Each row was made from one small tree. The marks that hang from a mark follow it in brackets, in the order of their numbers. Every link used is in the known rows. Write each row's tree.
(in the rows, 128 means zero)
Known rows
Q_269[Q_532[Q_254 Q_693 Q_985]]: [121 110 112 136 113  83 118 147 162 127 165 142 192 145 189 129 118 138
 116 104 113 108 138  96 137 116 143 241  96 140 123 134 123 193 147 135
 164  98 148 156 138  88 119  88 144  72  98 172  93 101 150]
Q_693[Q_532[Q_254]]: [126 119 121 131 116 116 130 129 134 136 137 130 133 138 137 143 137 123
 115 126 116 110 126 108 126 123 105 217 125 119 123 119 128 193 137 117
 116 148 106 149 139 127 118 104 134 101 126 151 110 121 188]
Q_478[Q_624 Q_972]: [124 122 122 135 145 163 124 115 139 115 129 124  92 128 125 129 113 124
 133 136 128 184 119 154 120 130 149  85 147 144 118 145 121 119 127 124
 100 140  94 116 126 163 127 148 104 137 127 126 141 159 132]
Q_947[Q_532[Q_254 Q_985] Q_624]: [113 119 117 132 124 100 126 134 148 128 146 159  90 148 167 143 156 131
 100 141 117 128 138 137 149 124 119 227 126 103 109 139 116 234 130 135
 129 131 111 149 138 128 114 105 131 100 111 138 107 106 176]
Q_478[Q_972[Q_317]]: [118 120 135 140 154 151 145 112  99 122 122 122 121 123 131 137 109 130
 118 134 140 152 116 153 123 124 131  60 154 126 115 139 141 105 111 132
 101 136 117 127 121 161 118 146 103 171 125 129 137 152 108]
Q_985[Q_532]: [123 135 124 130 118 118 115 138 133 146 142 131 130 126 113 132 123 132
 122 124 127 132 127 114 124 129 128 161 141 123 125 112 139 159 123 120
 126 139 137 144 134 110 122 138 137 147 117 133 130 126 137]
Q_169[Q_624[Q_947[Q_532[Q_693 Q_985]]]]: [107 133 123 139 119  59 136 131 126 131 139 148  88 147 153 120 143 121
 109 126 136 114 129 155 129 138 186 180 111 106 106 149 121 158 141 138
 127 100 163 125 137  83 140 105 126 123  98 156 110 118 135]
Q_532[Q_254 Q_693]: [124 120 124 132 133  97 131 145 156 140 152 146 160 130 157 134 117 134
 111 108 113 143 131 106 125 129 120 180 113 130 125 125 123 174 153 126
 147 111 135 136 134 106 127 101 136 104 128 154 113 127 154]
Q_624[Q_947[Q_532[Q_254 Q_693 Q_985]]]: [117 120 113 135 113  59 139 136 149 128 169 146 118 147 187 131 148 133
 105 120 118 112 134 132 139 129 148 252 104 105  94 137 129 245 148 138
 127 116 139 141 146  72 132  90 135 121  96 154  95 108 178]
Q_985[Q_532[Q_254 Q_693]]: [119 129 121 135 121  87 117 155 155 159 165 148 162 127 142 140 112 138
 105 106 110 148 131  91 120 130 120 220 128 126 123 111 135 203 145 118
 142 118 142 150 142  91 120 114 145 127 115 161 114 123 164]
Q_169[Q_624[Q_947[Q_532]]]: [111 135 136 131 129  75 136 127 105 137 121 130  54 142 125 128 142 118
 119 162 140 114 128 163 122 140 168 150 110 106 112 136 132 128 131 138
 102 122 147 113 133 110 136 125 110 132 112 138 126 116 137]
Q_478[Q_624[Q_947] Q_972[Q_317 Q_580]]: [114 123 138 135 163 170 140 115 109 110 121 106  87 134 101 135 113 127
 138 148 138 198 112 189 112 136 149  68 157 131 104 169 137  99 120 128
  67 163 108 118 118 176 134 155  75 163 121 123 135 180 121]
Q_317[Q_972[Q_478 Q_580[Q_624[Q_947]]]]: [112 125 126 117 161 140 133 133 114 122 114  95 119 129  76 131 118 129
 148 173 139 174 131 172 111 147 139 128 137 131 130 180 124 122 136 117
 111 172 122 123 110 181 152 149  78 145 124 104 120 179 125]
Q_580[Q_624 Q_972]: [127 125 123 127 139 151 129 121 136 120 127 119  80 127 117 137 107 119
 132 142 135 183 124 148 118 130 152  64 138 143 117 147 120 115 122 125
 114 140  90 118 128 160 132 145  99 120 133 116 144 161 129]
Q_693[Q_532[Q_254 Q_985]]: [126 116 114 136 105 112 115 125 128 131 143 132 139 146 144 137 151 122
 115 117 116  96 129 107 139 116 115 230 129 110 108 130 120 209 132 123
 119 138 116 162 141 109 117  93 129  84 110 158 101 116 196]
Q_972[Q_317 Q_580[Q_624[Q_947]]]: [121 131 139 125 144 145 127 120 113 120 114 113  99 135  94 138 116 127
 142 145 145 175 120 172 115 137 148  88 135 125 107 167 134 100 122 131
  84 162 131 117 119 160 142 140  84 126 126 120 129 169 124]
Q_972[Q_317 Q_478[Q_624]]: [122 118 135 133 157 176 134 117 123 141 114 118 129 129  98 131 106 133
 133 141 141 172 125 165 116 124 127  65 145 138 115 168 126 107 119 125
  97 141 107 123 115 173 134 158  96 158 126 132 137 169 104]
Q_478[Q_624 Q_972[Q_317 Q_580]]: [114 114 130 141 175 186 142 111 124 123 116 107 113 129 109 135  99 125
 132 138 138 203 114 177 116 126 141  42 165 146 123 172 130  98 114 125
  86 145  92 122 116 191 128 166  80 160 128 132 143 185 108]
Q_269[Q_532[Q_254 Q_985]]: [125 108 118 133 110  87 112 140 133 128 153 128 166 145 169 132 130 135
 127 132 120  96 141 105 143 113 137 226 100 128 108 130 125 180 131 137
 146 112 136 155 136 101 117  97 127  65  97 160 102  97 152]
Q_478[Q_624[Q_947] Q_972]: [122 130 129 130 137 143 124 120 121 105 131 122  63 135 120 130 125 128
 138 146 126 181 117 166 117 138 154 109 138 133 101 142 125 117 132 128
  84 154 108 113 128 147 134 136  95 138 120 120 132 157 147]
Q_169[Q_624]: [118 131 138 131 136 113 117 133 106 143 114 129 100 133 106 129 124 119
 124 143 134 131 128 138 119 135 151  95 124 123 123 135 119  88 131 128
 126 113 152 119 123 127 132 123 110 106 129 146 134 133 120]
Q_269[Q_532[Q_693]]: [121 123 117 131 127 106 140 143 167 115 146 138 178 132 169 124 100 135
 124 104 125 112 129 109 126 124 149 181 101 156 159 125 130 138 142 132
 162 102 139 138 136 114 125 122 150 112 115 149 104 112 116]
Q_972[Q_478 Q_580[Q_624]]: [121 119 120 123 151 165 130 128 159 129 121  96 122 131  89 131 111 118
 141 153 128 193 133 159 127 134 131 108 147 153 143 178 111 122 126 121
 120 139  80 129 117 182 139 165  96 123 132 122 132 173 141]
Q_532[Q_254 Q_693 Q_985]: [124 117 116 137 118  93 117 142 144 138 158 148 163 139 171 129 132 134
 110 103 111 131 135 107 136 124 131 201 117 122 108 138 115 194 146 129
 152 106 138 146 136  86 126  91 134  90 112 160 104 122 162]
Q_169[Q_624[Q_947[Q_532[Q_693]]]]: [106 134 127 135 133  66 152 138 130 134 133 146  83 140 147 126 131 121
 110 135 133 128 126 153 117 145 175 156 109 117 127 140 130 144 147 135
 121 108 154 113 136  99 141 116 128 137 115 152 117 122 130]
Q_580[Q_624 Q_972[Q_478]]: [122 119 119 124 151 165 139 125 144 120 127 101  87 124 108 139 103 119
 132 157 132 197 132 160 124 133 142  73 158 149 125 159 112 117 122 122
 115 139  77 125 121 178 132 161  92 131 132 110 144 175 124]
Q_317[Q_972[Q_580]]: [115 122 124 126 163 135 139 131 111 130 116 115 165 123 108 128 116 132
 133 144 134 131 128 139 118 134 130 125 135 126 153 154 134 129 132 121
 136 146 141 131 114 154 137 142 107 153 130 124 127 150 105]
Q_947[Q_532[Q_254 Q_693 Q_985] Q_624]: [111 121 114 136 128  92 132 144 172 128 158 171 120 148 187 141 143 134
  89 112 114 142 136 128 145 126 128 247 126 114 125 143 114 245 144 133
 150 117 118 150 142 110 118  97 147 104 114 151  95 112 170]
Q_947[Q_532[Q_985] Q_624]: [115 128 117 132 124 124 130 126 144 117 134 156  84 144 158 133 153 129
 107 128 129 127 132 150 148 127 135 186 140 111 126 147 119 199 121 135
 131 129 112 143 136 134 122 122 135 121 115 124 113 112 144]
Q_269[Q_532]: [124 121 123 129 121 116 129 136 140 119 135 123 150 134 149 127 116 131
 133 132 129 102 131 117 130 121 140 163 106 147 143 124 136 125 129 133
 142 121 133 137 131 128 122 131 133 106 114 137 115 108 118]
Q_624[Q_947[Q_532[Q_985]]]: [121 127 116 132 109  83 132 119 120 117 141 130  83 146 154 123 155 126
 123 137 133  97 132 154 142 127 157 196 117 102  97 141 132 190 126 141
 108 134 131 134 139  96 136 119 127 135  96 129 115 110 149]
Q_580[Q_624[Q_947[Q_532]] Q_972[Q_317]]: [117 126 129 129 146 124 156 105 110 118 124 121  45 134 135 143 113 124
 121 158 156 162 118 184 117 128 166  82 131 115  93 160 143 140 112 138
  72 164  96 110 132 161 137 148  87 171 117 114 142 157 117]

Write each row's tree
[115 123 135 128 161 167 143 126 118 130 118  98 109 135  79 131 117 130
 143 158 139 185 124 188 115 137 133  95 148 131 111 183 129 105 125 126
  82 166 112 124 114 178 146 160  77 159 121 122 126 181 114]	Q_972[Q_317 Q_478[Q_624[Q_947]] Q_580]
[117 114 129 130 162 175 147 116 113 128 116 103  99 124 101 143  95 126
 127 153 146 196 124 171 116 127 138  31 162 140 113 169 126  98 113 125
 101 147  89 124 116 192 129 163  79 160 130 117 146 188  98]	Q_580[Q_624 Q_972[Q_317 Q_478]]
[119 115 120 129 154 171 143 128 138 125 130 104  89 127 107 133 105 123
 134 154 129 196 128 166 121 132 136  78 159 149 125 164 114 114 122 121
 110 143  76 126 123 177 135 168  92 152 128 118 142 174 120]	Q_580[Q_972[Q_478[Q_624]]]
[126 132 130 121 128 131 130 124 120 106 132 118  52 131 116 137 125 120
 139 152 134 175 123 158 117 139 159  94 138 129 100 143 122 121 130 127
  95 156 113 113 131 144 139 135  95 117 124 109 135 159 137]	Q_580[Q_624[Q_947] Q_972]
[121 116 118 132 109  64 128 129 122 128 156 130  89 149 167 134 162 129
 115 146 124 103 138 140 143 124 141 237 109  93  79 137 131 224 133 139
 106 133 127 139 143  87 129  97 119 110  96 143 104 103 180]	Q_624[Q_947[Q_532[Q_254 Q_985]]]
[106 127 131 134 134  48 144 143 132 153 146 148  88 143 157 135 130 124
 103 144 121 132 131 139 117 142 156 208  97 111 110 136 127 175 156 135
 119 107 151 119 139  92 136  97 119 110 113 166 109 117 161]	Q_169[Q_624[Q_947[Q_532[Q_254 Q_693]]]]
[119 122 127 128 122  70 144 131 122 136 152 130  81 141 157 137 147 128
 116 155 122 115 134 139 132 130 130 221 101 104  93 126 141 206 139 136
 102 140 112 127 142 104 130 109 121 126 110 136 113 108 176]	Q_624[Q_947[Q_532[Q_254]]]
[118 126 130 123 152 139 125 132 105 123 118 117 118 130  91 127 124 140
 144 169 135 154 127 169 106 142 140 130 127 125 111 160 129 123 139 120
 105 169 135 120 115 156 151 139  91 156 120 109 120 165 115]	Q_317[Q_972[Q_478[Q_624[Q_947]]]]
[117 126 137 124 154 155 137 124 117 123 115  95 104 134  79 137 113 128
 142 162 142 185 126 184 118 138 135  91 150 130 114 181 128 105 123 126
  88 166 111 125 114 180 145 155  75 145 124 117 128 182 121]	Q_972[Q_317 Q_478 Q_580[Q_624[Q_947]]]
[110 115 119 127 175 146 150 138 116 136 115  97 170 121  93 128 116 132
 133 157 130 147 134 154 120 138 119 134 150 134 155 170 128 127 131 117
 140 145 122 139 110 177 141 157  98 165 130 116 125 161 108]	Q_317[Q_972[Q_478 Q_580]]
[116 118 130 135 168 176 136 108 124 119 114 106 109 128 104 141  97 122
 132 141 143 204 116 171 118 126 146  36 160 145 123 172 130  93 109 126
  90 145  91 122 116 193 126 162  81 148 132 126 144 186 117]	Q_478[Q_972[Q_317 Q_580[Q_624]]]
[119 118 121 127 159 170 133 130 157 133 123  99 128 133  89 123 112 121
 142 150 124 192 132 164 125 135 126 114 147 153 142 180 112 123 128 118
 113 139  81 130 118 176 140 168  96 136 130 126 132 173 133]	Q_972[Q_478[Q_624] Q_580]
[117 133 120 131 127  81 159 131 151 119 147 145 110 136 167 126 135 129
 114 120 129 120 126 143 126 137 154 198 108 122 127 131 139 184 145 134
 122 125 134 123 143  99 140 125 145 163 114 131 111 119 134]	Q_624[Q_947[Q_532[Q_693]]]
[119 125 125 121 138 144 139 128 122 109 132 102  57 129 102 137 119 120
 139 167 132 189 130 172 121 141 150 108 152 135 104 155 118 119 128 124
  99 155  94 120 125 163 142 151  85 135 123 105 136 173 137]	Q_580[Q_624[Q_947] Q_972[Q_478]]
[112 123 125 122 168 148 139 135 115 125 116 101 123 131  77 125 119 135
 148 172 132 175 129 177 108 148 138 132 137 133 131 181 125 121 139 117
 104 170 124 123 111 174 154 151  81 157 123 108 120 178 122]	Q_317[Q_972[Q_478[Q_624[Q_947]] Q_580]]
[118 116 129 128 166 173 138 119 131 135 111  95 133 128  86 137 100 125
 135 150 143 192 128 170 117 130 127  64 153 146 129 187 123 106 116 125
 106 148  93 130 110 196 138 170  80 139 131 126 136 184 112]	Q_972[Q_317 Q_478 Q_580[Q_624]]
[110 128 127 135 115  69 124 123  98 134 128 133  61 149 136 122 156 118
 120 153 141 104 131 165 133 134 176 161 115  97  96 149 122 148 125 140
 108 115 153 126 134  94 138 109 109 113  98 146 117 113 140]	Q_169[Q_624[Q_947[Q_532[Q_985]]]]
[124 123 134 130 154 163 131 115 132 135 110 114 132 131  96 137 106 125
 134 134 144 179 121 158 117 125 136  59 140 138 126 172 128 102 116 127
 101 145 112 123 117 175 135 151  91 127 131 131 135 171 113]	Q_972[Q_317 Q_580[Q_624]]
[114 121 136 130 156 165 150 122 100 120 124 105  75 129  99 136 108 132
 134 165 142 192 121 190 110 136 143  64 162 130  91 169 131 101 118 129
  76 166 104 122 119 174 137 156  71 173 120 116 138 181 101]	Q_580[Q_972[Q_317 Q_478[Q_624[Q_947]]]]
[109 125 136 131 132  54 133 135 103 153 137 131  58 146 135 138 143 122
 110 171 128 118 133 150 122 139 152 188  99  97  96 135 130 164 141 136
 100 125 138 120 137 107 132 106 103 103 110 152 118 112 167]	Q_169[Q_624[Q_947[Q_532[Q_254]]]]
[116 113 130 134 167 184 150 119 114 131 120 109 107 126 102 138  95 129
 128 153 140 193 124 178 115 126 132  41 167 141 114 173 127  95 113 125
  95 146  90 124 116 188 129 169  80 173 128 123 146 185  93]	Q_580[Q_972[Q_317 Q_478[Q_624]]]
[118 117 121 136 160 172 134 120 150 116 126 108  97 130 108 129 109 118
 136 142 126 205 120 163 123 133 145  80 152 152 131 165 118 115 126 120
 100 140  80 122 120 177 130 165  91 141 131 129 139 172 136]	Q_478[Q_624 Q_972[Q_580]]
[109 120 129 136 115  49 115 131  99 150 142 134  68 153 144 133 155 121
 112 162 130 107 138 151 134 133 163 202 104  91  77 144 122 186 137 139
 104 118 150 131 136  86 132  93 103  86  97 159 112 107 172]	Q_169[Q_624[Q_947[Q_532[Q_254 Q_985]]]]
[109 125 121 132 142  97 146 148 179 131 152 170 108 139 179 144 129 134
  89 120 112 151 132 126 133 133 116 226 121 125 141 134 122 229 152 128
 144 120 109 137 142 131 119 109 151 118 129 142 103 117 161]	Q_947[Q_532[Q_254 Q_693] Q_624]
[115 119 120 121 173 161 133 129 132 133 107  99 149 125  78 131 106 127
 142 165 138 175 131 159 112 138 133 101 141 144 150 187 118 126 129 115
 128 154  99 129 108 196 145 163  84 144 132 112 130 181 111]	Q_317[Q_972[Q_478 Q_580[Q_624]]]
[112 116 131 139 169 158 151 117 106 119 122 104 132 124 118 139 105 124
 121 136 138 173 119 163 126 127 130  64 169 133 131 158 139 103 110 128
 102 137 106 132 116 176 121 160  91 172 128 132 139 166 108]	Q_478[Q_972[Q_317 Q_580]]
[116 114 130 133 171 185 144 122 132 138 111 100 140 131  87 132 106 129
 135 148 138 190 126 177 117 128 125  71 155 146 131 187 124  98 118 124
 100 151  92 131 111 192 138 173  84 159 128 131 137 183 108]	Q_972[Q_317 Q_478[Q_624] Q_580]
[116 124 121 130 125  63 151 139 151 133 161 146 107 139 179 135 135 132
 105 129 117 129 131 131 127 135 135 233  96 114 111 130 137 223 153 134
 121 123 128 128 146  92 132 101 138 134 112 147 105 113 170]	Q_624[Q_947[Q_532[Q_254 Q_693]]]
[121 120 134 141 161 174 130 107 115 127 117 125 103 129 119 134 102 131
 126 133 140 182 113 164 114 125 143  38 150 135 106 155 134  92 115 128
  87 142 105 117 119 173 124 152  92 163 127 132 145 168 112]	Q_478[Q_624 Q_972[Q_317]]
[119 126 141 136 149 161 129 112 100 112 123 123  75 133 113 135 117 133
 133 144 142 181 111 180 109 132 152  66 147 124  86 151 140  97 123 132
  68 163 120 112 123 160 131 140  85 163 120 124 132 166 116]	Q_478[Q_624[Q_947] Q_972[Q_317]]
[112 123 117 129 149 128 146 113 151 106 133 102  45 137 128 136 125 112
 132 163 133 191 122 184 126 138 169 126 138 137 116 165 131 160 126 130
  81 151  75 116 132 163 138 160  89 153 116 114 133 162 160]	Q_478[Q_972[Q_580[Q_624[Q_947[Q_532]]]]]
